Known rows, with every way that one mark hangs from another
[namat [zubef [gulur divim]]]: [ 0.837 -4.160 -0.186  0.829 -1.395  0.115 -2.996  0.622 -0.723 -0.933
 -2.490  0.746  0.467  0.063 -3.410  0.121  1.043  1.872 -4.533  2.654
  0.665 -3.690 -3.820]
[namat [zubef firan gokolil gulur]]: [ 0.097 -3.668  0.832  0.122 -5.468  1.263 -4.715  1.214  0.365 -0.701
 -3.577  1.497  0.298  0.006 -2.454 -0.026  1.726  3.920 -3.861  1.797
 -1.106 -5.718 -3.524]
[zubef [gokolil namat] gulur]: [-1.601 -1.505 -2.018 -1.504 -2.453  1.314 -4.237  0.505  1.125  0.985
 -3.912  1.368  2.049 -0.398 -1.540  0.016  0.291  4.288 -2.190  3.491
 -0.866 -0.380 -2.571]
[tefelu divim [namat [zubef firan]] todaro]: [ 0.498 -2.949 -0.438  2.357 -4.778  2.207 -5.636  1.369  0.908  1.386
 -3.571  0.690 -0.037 -1.464 -4.901  0.710  0.357  3.019 -1.956  2.924
 -1.696 -5.308 -4.417]
[divim zubef]: [-0.512  0.869 -2.311 -1.888 -1.266  1.046 -3.056  1.962  0.002  0.029
 -4.125 -1.000  0.198 -1.641 -2.703  2.587  0.051 -0.178 -0.864  3.724
  1.349 -0.084 -4.504]
[zuzem [tefelu divim] todaro]: [-2.266 -1.530 -2.926  0.299 -2.865  3.409 -1.370  1.267  1.692  0.057
 -2.894 -0.004 -0.355 -1.311 -5.331  1.340 -1.280  2.518 -1.464  4.218
 -2.157 -2.564 -1.910]
[divim [zubef firan gokolil gulur]]: [-1.706 -0.207 -1.131 -2.993 -4.817  0.686 -4.565  1.930  1.303 -0.265
 -3.793  2.257  0.609 -0.320 -2.517  1.443  1.853  1.700 -1.447  3.154
 -0.364 -5.436 -3.484]
[zubef gokolil [gulur divim]]: [ 0.047 -3.337 -2.686 -1.095 -2.937  0.574 -1.996  0.921  0.667  0.109
 -2.547  1.916  0.337  0.427 -2.627 -0.031  0.480  3.376 -3.779  2.383
 -0.442 -3.457 -2.793]
[zuzem [tefelu todaro]]: [ 1.566 -0.300 -5.068 -0.785 -1.989  5.192 -3.571  0.822  1.840  1.014
 -4.343 -1.553  0.778 -0.842 -4.724  1.174 -0.219  0.537 -2.887  4.588
 -0.634 -0.132 -3.583]
[gulur [divim [zubef firan gokolil]]]: [ 0.579 -1.368 -2.575 -2.308 -3.187  0.069 -1.253  1.762  0.242 -0.809
 -2.563  2.095 -0.967 -1.343 -4.009  1.131  0.513  1.265 -2.115  2.624
  0.265 -3.183 -2.950]
[gokolil [namat [zubef [gulur divim]]]]: [-0.384 -3.018 -0.028  0.919  0.567  0.128 -3.499 -0.138 -0.503 -0.507
 -2.496  1.525  1.912 -0.347 -3.497 -0.487  0.693  2.250 -4.105  3.815
  0.681 -1.382 -2.736]
[namat [zubef gokolil]]: [ 1.192 -3.408 -1.435  1.345 -3.921  1.674 -2.503  1.083 -0.014 -0.894
 -4.063 -1.217 -0.055 -0.995 -2.476  0.919  0.322  4.311 -3.831  0.963
 -1.014 -0.224 -3.748]
[namat [zubef gulur]]: [-0.160 -2.714  0.428  0.796 -2.522  1.407 -4.743  0.962 -0.252 -0.704
 -3.808 -0.432  0.942 -0.291 -2.475  0.717  0.975  2.087 -3.506  2.808
  0.434 -3.195 -4.355]
[namat [zubef firan gulur]]: [ 0.389 -2.960  2.107  0.057 -3.595  1.610 -5.603  1.223 -0.405 -0.305
 -3.664  1.205  0.426 -0.357 -2.633 -0.099  1.075  1.792 -3.417  3.170
  0.501 -5.696 -4.216]
[zuzem [tefelu [gulur divim] [namat zubef]]]: [ 1.386 -3.097  1.005 -0.908 -0.412  0.492 -4.085  0.495 -1.641 -1.055
 -2.685 -0.713  0.481 -0.009 -7.175  0.612  1.242  1.911 -3.670  4.028
 -1.627 -1.433 -2.568]
[zubef firan [gokolil namat]]: [ 0.344 -1.583 -1.105 -1.441 -3.052  2.194 -3.789  1.176  0.292  0.909
 -3.695  1.813  0.767 -1.975 -2.061 -0.387 -0.676  3.951 -2.111  3.395
 -0.346 -0.169 -2.504]
[namat zubef]: [ 1.351 -2.694 -0.279  1.293 -2.094  1.891 -3.526  1.179 -0.743 -0.511
 -3.881 -1.623  0.261 -1.480 -2.819  1.077 -0.118  1.971 -3.337  2.453
  0.526 -0.325 -4.549]
[gokolil [namat [zubef firan [gulur divim]]]]: [ 0.010 -3.424  1.517  0.184 -0.702  0.444 -4.558  0.233 -0.659 -0.307
 -2.222  3.161  1.436 -0.607 -3.546 -1.213  0.804  1.969 -3.966  4.195
  0.769 -3.966 -2.758]
[zuzem [tefelu divim namat] todaro]: [-2.016 -1.039 -0.974 -0.029 -2.933  3.007 -3.681  1.534  1.267  1.141
 -2.789  0.013 -0.637 -1.466 -6.725  1.051 -0.834  3.406 -0.950  4.284
 -3.039 -3.127 -2.431]
[zuzem [tefelu divim gulur namat] todaro]: [-2.971 -1.391 -1.128 -1.691 -3.281  1.599 -3.440  1.352  0.771  0.076
 -3.067 -0.056 -0.043 -0.505 -5.707  1.285 -0.347  3.502 -0.995  4.929
 -3.766 -2.809 -1.336]
[divim [zubef firan gulur]]: [-1.307  0.403  0.063 -3.120 -3.161  0.996 -5.594  2.045  0.445  0.201
 -3.698  1.649  0.638 -0.877 -2.634  1.543  1.365 -0.404 -0.941  4.505
  1.085 -5.472 -4.210]
[zubef firan [gokolil namat] [gulur divim]]: [-0.444 -3.064 -0.695 -1.853 -2.413  0.470 -3.343  0.548  0.438  0.655
 -2.207  4.170  1.142 -0.296 -2.911 -1.527  0.454  3.559 -3.166  3.735
 -0.244 -3.726 -1.661]

Rows
[ 0.916 -4.999  0.228  0.524 -4.406  0.223 -2.869  0.785 -0.017 -1.183
 -2.294  2.731 -0.176  0.219 -3.560 -0.893  1.589  3.723 -4.907  1.849
 -0.631 -6.344 -2.816]
[namat [zubef firan gokolil [gulur divim]]]
[ 0.585 -4.437 -1.587  0.887 -3.210  0.092 -2.054  0.394  0.177 -1.287
 -2.593  1.183  0.308  0.602 -3.474  0.023  1.240  3.807 -4.999  1.613
 -0.859 -3.600 -3.131]
[namat [zubef gokolil [gulur divim]]]
[-2.220  0.264 -3.137 -2.568 -3.804  0.291 -3.555  1.626  1.366 -0.272
 -4.066  0.609  0.992 -0.021 -2.299  2.156  1.623  2.111 -1.528  2.898
 -0.569 -2.593 -3.610]
[divim [zubef gokolil gulur]]
[-2.692  0.525 -1.200 -3.026 -3.053  0.452 -5.213  1.160  1.226  0.127
 -3.841  2.996  1.731 -0.828 -2.585  0.898  1.564  2.416 -1.098  4.254
 -0.452 -3.048 -2.711]
[divim [zubef firan [gokolil namat] gulur]]
[-2.211  1.148 -6.510 -0.406 -2.302  3.372 -2.437  1.044  3.245  0.980
 -4.292 -0.469  1.134 -0.915 -6.214  3.223  0.470 -0.936 -0.406  5.110
 -1.532 -2.444 -3.739]
[zuzem [tefelu [divim zubef] todaro]]
[-1.097 -1.773  0.607  0.609 -0.556  1.252 -5.359  0.314 -0.314 -0.037
 -3.994  0.288  2.331 -0.709 -2.341  0.260  0.684  2.517 -3.140  4.018
  0.066 -0.954 -3.616]
[gokolil [namat [zubef gulur]]]
[ 0.061 -0.997 -4.256 -1.689 -2.035 -0.279 -0.330  1.389  0.533 -0.988
 -2.873  0.639 -0.491 -0.992 -3.708  1.819  0.436  1.643 -2.103  2.352
  0.136 -0.333 -3.196]
[gulur [divim [zubef gokolil]]]
[-1.175 -1.819 -0.356 -2.022 -3.708  1.642 -5.035  0.911  0.880  1.005
 -3.565  3.176  1.561 -0.749 -1.581 -0.661  0.469  3.949 -2.125  3.788
 -0.883 -3.138 -2.482]
[zubef firan [gokolil namat] gulur]
[-0.645 -2.278  2.219 -0.054 -1.683  1.424 -6.274  0.704 -0.507 -0.004
 -3.563  2.010  1.843 -0.945 -2.358 -0.470  0.835  2.303 -3.038  4.285
  0.400 -3.547 -3.289]
[gokolil [namat [zubef firan gulur]]]
[-3.417 -0.145 -3.033 -2.344 -2.714 -0.723 -2.030  1.752  0.759 -0.295
 -3.949  0.035  1.073 -0.541 -2.148  3.079  0.095  0.072  0.672  4.320
 -0.351 -1.872 -3.217]
[tefelu [divim zubef] gulur]
[ 0.768 -0.724 -1.047 -2.311 -1.391  0.286 -2.266  1.908 -0.580 -0.252
 -2.342  1.781 -0.704 -1.752 -4.024  1.065  0.246 -0.737 -1.676  3.948
  1.940 -3.082 -3.704]
[gulur [divim [zubef firan]]]
[-0.179  0.071 -1.934 -2.217 -4.461  1.065 -3.229  2.166  0.550 -0.357
 -3.766  1.174 -0.350 -1.735 -2.909  1.780  0.720  1.751 -1.250  2.637
 -0.084 -2.643 -3.717]
[divim [zubef firan gokolil]]
[-1.239 -1.778 -3.423 -0.965 -4.075  0.956 -3.939  1.273  1.429  1.515
 -4.041 -0.326  0.896 -0.219 -2.842  1.708 -0.180  2.978 -0.759  3.903
 -1.985 -2.038 -3.008]
[tefelu divim gulur namat todaro]
[-0.569 -0.458 -2.401 -2.271 -1.294 -0.073 -1.967  1.163  0.214 -0.512
 -2.585  3.087  0.506 -1.623 -3.923  0.542  0.098  1.907 -1.740  3.827
  0.387 -0.778 -2.227]
[gulur [divim [zubef firan [gokolil namat]]]]
[ 0.698 -3.759 -0.694 -1.672 -4.411  0.552 -2.811  1.165  0.455  0.275
 -2.194  3.402 -0.093  0.059 -2.728 -0.816  0.704  3.081 -3.663  2.641
 -0.150 -6.128 -2.684]
[zubef firan gokolil [gulur divim]]
[ 0.253 -0.390 -0.420 -1.418 -1.952  3.455 -4.631  1.575  0.092  0.490
 -3.056 -1.130 -0.779 -1.465 -6.307  0.918 -0.555  3.224 -2.286  4.255
 -2.221 -0.680 -2.387]
[zuzem [tefelu namat] todaro]
[-3.292  0.861 -3.776 -1.129 -3.749  0.605 -5.529  1.478  2.502  1.898
 -4.041  1.016  1.492 -0.241 -4.289  2.842  1.410  1.035  0.059  4.318
 -1.476 -5.523 -4.483]
[tefelu [divim [zubef gulur]] namat todaro]
[-0.218 -3.258 -0.866  0.579 -4.652  1.251 -3.890  0.946  0.545 -0.898
 -4.013 -0.017  0.773  0.400 -2.274  0.754  1.445  4.308 -3.913  1.589
 -1.359 -3.014 -3.760]
[namat [zubef gokolil gulur]]
[ 0.949 -0.905 -3.048 -2.542 -3.372  1.494 -4.880  1.236  0.313  1.077
 -4.357 -1.503  0.745 -0.194 -2.369  1.323  0.025  2.816 -2.156  3.764
 -0.888  0.381 -2.869]
[tefelu gulur namat todaro]
[-0.283 -1.589 -3.310  0.909 -3.706  2.106 -4.398  1.363  1.638  2.658
 -3.873 -0.266  0.385 -1.242 -3.736  1.399 -0.572  2.620 -0.972  3.406
 -1.237 -2.529 -4.233]
[tefelu divim namat todaro]
[-1.806 -2.162 -0.047 -1.412 -3.071 -0.430 -4.257  1.589 -0.168  1.598
 -3.485  0.181  0.513 -0.631 -2.630  1.530 -0.546  2.927 -0.034  3.980
 -1.393 -2.356 -3.343]
[tefelu divim gulur namat]
[ 0.742 -2.056  1.566  0.563 -1.262  2.141 -4.974  0.914 -1.010 -0.036
 -3.543  0.753  0.958 -2.073 -2.910 -0.340 -0.267  2.372 -2.771  3.619
  0.847 -0.478 -3.402]
[gokolil [namat [zubef firan]]]
[-2.673  1.413 -0.883 -1.324 -1.449  1.517 -5.333  1.668  1.069  1.788
 -3.611  0.080  0.781 -1.685 -7.516  2.863  0.660  0.002  1.054  5.093
 -1.830 -3.636 -4.237]
[zuzem [tefelu [divim zubef] namat]]
[ 0.339 -1.550  0.535  0.662 -2.075  3.085 -4.863  1.155 -0.534 -0.982
 -3.152 -1.885 -0.624 -1.357 -7.021  0.988  0.224  3.744 -3.491  3.485
 -2.566 -0.962 -2.815]
[zuzem [tefelu [namat zubef]] todaro]
[ 1.371 -3.530  0.207  0.810 -4.920  1.833 -3.506  1.533 -0.313 -0.961
 -3.595  0.324 -0.550 -1.316 -2.865  0.298  0.675  4.030 -3.679  1.486
 -0.693 -2.898 -3.796]
[namat [zubef firan gokolil]]
[ 0.875 -3.279  0.399 -1.678 -2.525  0.929 -3.643  1.352 -0.398  0.969
 -2.101  2.871 -0.014 -0.427 -2.845 -0.801  0.317  0.920 -3.152  3.974
  1.541 -5.893 -3.257]
[zubef firan [gulur divim]]
[-0.459 -1.748 -2.273  2.555 -2.774  3.537 -5.348  0.532  1.683  1.050
 -3.964 -0.991  1.062 -0.858 -7.646  1.480  0.670  2.319 -2.308  4.074
 -3.014 -3.507 -4.239]
[zuzem [tefelu divim [namat zubef] todaro]]
[-1.787 -0.245 -4.415 -3.514 -0.560 -1.674 -0.385  0.613  0.204 -1.494
 -3.080  1.339  1.627 -0.369 -2.850  1.323  0.525  2.354 -1.784  3.838
 -0.443  2.279 -1.051]
[tefelu [gulur [divim [zubef [gokolil namat]]]]]
[ 1.336 -3.113 -1.543  1.045 -1.988  0.886 -4.961  0.359  0.188  0.227
 -2.710  0.269  0.850  0.555 -4.837  0.170  1.570  2.635 -4.654  2.909
 -0.624 -3.915 -3.890]
[tefelu [namat [zubef [gulur divim]]] todaro]
[-2.967  0.793 -2.948 -0.715 -1.361  2.257 -2.822  1.451  1.777  0.727
 -3.747  0.073  0.896 -1.477 -6.186  3.067  0.220 -0.829  0.367  5.122
 -0.667 -2.946 -4.019]
[zuzem [tefelu [divim zubef]]]
[-0.600 -0.694 -3.500  0.480 -2.589  3.814 -5.010  1.021  2.428  2.788
 -3.882 -0.180  0.726 -1.053 -6.814  1.501 -0.100  1.785 -1.090  4.724
 -2.502 -2.899 -3.695]
[zuzem [tefelu divim namat todaro]]
[-0.069 -2.470 -2.097  3.067 -3.650  1.792 -4.643  0.954  1.157  0.996
 -3.873 -0.904  0.318 -1.027 -4.635  1.368  0.227  3.188 -2.195  2.542
 -1.811 -2.833 -4.553]
[tefelu divim [namat zubef] todaro]
[-3.062 -1.739 -2.991 -1.351 -3.266  2.078 -0.954  1.200  1.490 -0.826
 -3.235 -0.234  0.096 -0.090 -4.316  1.479 -0.888  2.553 -1.319  4.872
 -2.845 -2.052 -0.947]
[zuzem [tefelu divim gulur] todaro]
[ 0.629 -0.674 -5.373 -2.351 -2.476  3.937 -2.865  0.689  1.539  0.230
 -4.698 -1.570  1.508  0.315 -3.784  1.314  0.232  0.690 -3.042  5.081
 -1.301  0.340 -2.282]
[zuzem [tefelu gulur todaro]]
